In the rows, 128 means zero.
Known rows, with every step that occurs
tamu > tatis > zonul > gara: [150  97 148 135 149 136 100 111 130 165  83 122 117 115  81 111 127  71
 126 153]
vuna > lomimu: [134 147 128 183 152 133 110 105 168  81 219 155  72 112 169 131 128 137
 134  93]
zonul > gara > tamu: [170 110 172 159 181 159  60 107 115 109 151 105 103 149 152 140 102  90
 113  95]
vuna > lomimu > tatis > tamu: [147 123  84 178 137 131 124 100 132  99 154 180 153  86 135 104 122 120
 117 124]
vono > tatis: [104 191  80 143 134 122 136 114 157 154 179 111 110 128 140 119 122 133
 100 127]
lomimu > tatis > tamu > gara > vono: [101 162  65  95  70 137 146 148 137 114  98 127 153 110 128 111 138 131
 117 128]
tatis > zonul > gara > vono: [113 133 104 103  87 115 101 131 156 127  91 115 117 128 114 106 129  91
 152 108]
tamu > gara > zonul: [115 108 133  92 117 122 138 149 123 120 147  97 114 154 156 144 171 170
 148 146]
vuna > lomimu > tatis > zonul: [163  65 105 175 148 105 121 103 144 115 162 174 103  87 135  82 134 118
 136 134]
tamu > gara: [ 86 166 143 122 126 174 116 120 156 137 150  99 125 133 168 152 143 140
 123 142]
tamu > gara > zonul > tatis > lomimu: [ 94 103 192  80 147 133 184 167 100 125 105 134 152 154 135 167 100 189
 175 108]
gara > tamu > tatis > zonul: [209  48 178 153 144  69 110 128  96 109 112 152  87 131  93  92 145 110
 101 142]
vono > tatis > tamu > gara: [ 50 184 106 117  49 122 154 126 161 176 114  91 181 121 117 160 125 104
  92 155]
vono > gara > zonul > tatis: [187 105 154 116 158 123 152 160  68 117 162 120  85 173 133 181 142 177
 180 121]
vuna > lomimu > tatis: [169 123  80 188 200 159 118 102 142  95 215 169  75  88 165  94 121 140
 123 108]
tamu > tatis: [172 151 122 149 186 145 122 122 119 113 149 149  82 123 118 101 145 147
 104 140]
vono > tatis > lomimu: [ 60 179 107 132 148 122 164 113 158 120 129 132 163 119 111 115  99 151
 112 107]
lomimu > tatis > tamu > gara: [ 99 142 105 125 111 168 131 116 128 148 102 125 188 105 138 130 136 121
 108 164]
vuna > lomimu > tatis > tamu > gara: [103 129 109 155 103 153 137 116 147 127 144 139 152  89 140 140 124 107
 110 140]
tamu > gara > vono: [ 89 186 100  93  84 143 132 152 162 105 143 103  96 136 154 131 144 147
 129 109]
lomimu > tatis > zonul: [156  79 102 142 158 123 112 103 121 140 116 157 144 104 134  70 150 130
 133 162]

Rows
[219  48 177 167 139  73 118 124  83  89 112 133  76 138  60 121 160 100
 109 148] => vono > gara > tamu > tatis > zonul
[132 153 159 125 115 134 129 132 104 151 109 157 181 142 146 159 104 138
 144 125] => zonul > tatis > tamu
[150  80 155 152 120  93  93 114 127 157 126  94 112 139 107 128  96  55
 100 115] => vono > tatis > zonul > gara > tamu
[153 105 151  99 103  92 147 156  78 138 105 153 172 158 137 155 128 162
 163 129] => gara > zonul > tatis > tamu
[221 104 160 164 194 118 107 132  89  87 158 146  59 139 117 105 131 134
  84 116] => gara > tamu > tatis
[128  84  98  95 102 117 149 146  97 130 104 121 172 128 129 123 165 155
 134 166] => lomimu > tatis > tamu > gara > zonul
[142  87 110 139 168 164  89  95 130 169  96 125 148 104 119  94 119  78
 137 151] => lomimu > tatis > zonul > gara
[ 89 156 177 107  84 156 141 144 122 174 104 117 177 138 148 189 106 126
 135 140] => zonul > tatis > tamu > gara
[101 102 133  87  67 100 143 148 114 123 102 108 173 147 133 150 171 152
 142 158] => tatis > tamu > gara > zonul
[112 107 150 131 129 145  81  97 149 162  95 110 151 124 122 125 126  76
 146 143] => tatis > zonul > gara
[ 69 162 144 117  73 149 123 120 147 141 100 110 191 126 140 160 143 120
 118 155] => tatis > tamu > gara
[105 150 185 120 187 161 152 133 116 117 116 163 160 141 144 146  79 176
 161  92] => zonul > tatis > lomimu
[142 106 172  84 133 133 158 175  94 161 152 112  99 166 167 177 124 177
 168 127] => tamu > gara > zonul > tatis
[103 210  41 115  91  95 154 145 164 128 169 113  82 130 128 101 123 139
 106  97] => gara > vono > tatis
[ 92 129 112 132 105 118 110 104 162 197 109  91 140 119 100 125 108  60
 121 144] => vono > tatis > zonul > gara
[115 183  87 109 125 159  97 130 154 111 130 109 100 133 138 118 120 111
 141  87] => zonul > gara > vono
[166 101 182 152 204 120 138 128  96  58 110 164 117 129  90 104 109 150
  99  98] => gara > tamu > tatis > lomimu
[135 102 175 110 170 124 178 154  78  87 113 140 140 161 104 172 118 188
 185 101] => vono > gara > zonul > tatis > lomimu
[ 92 207  45 112 100 125 136 137 170 154 150  89  89 126 114 118  99  95
 109  93] => zonul > gara > vono > tatis
[165  91 143 137 137  93 125 121 122 135 102 154 107 117  93  89 158 122
 120 164] => tamu > tatis > zonul
[ 74 181 101  88  35 119 139 151 154 108  96 115 155 129 131 138 144 129
 124 119] => tatis > tamu > gara > vono
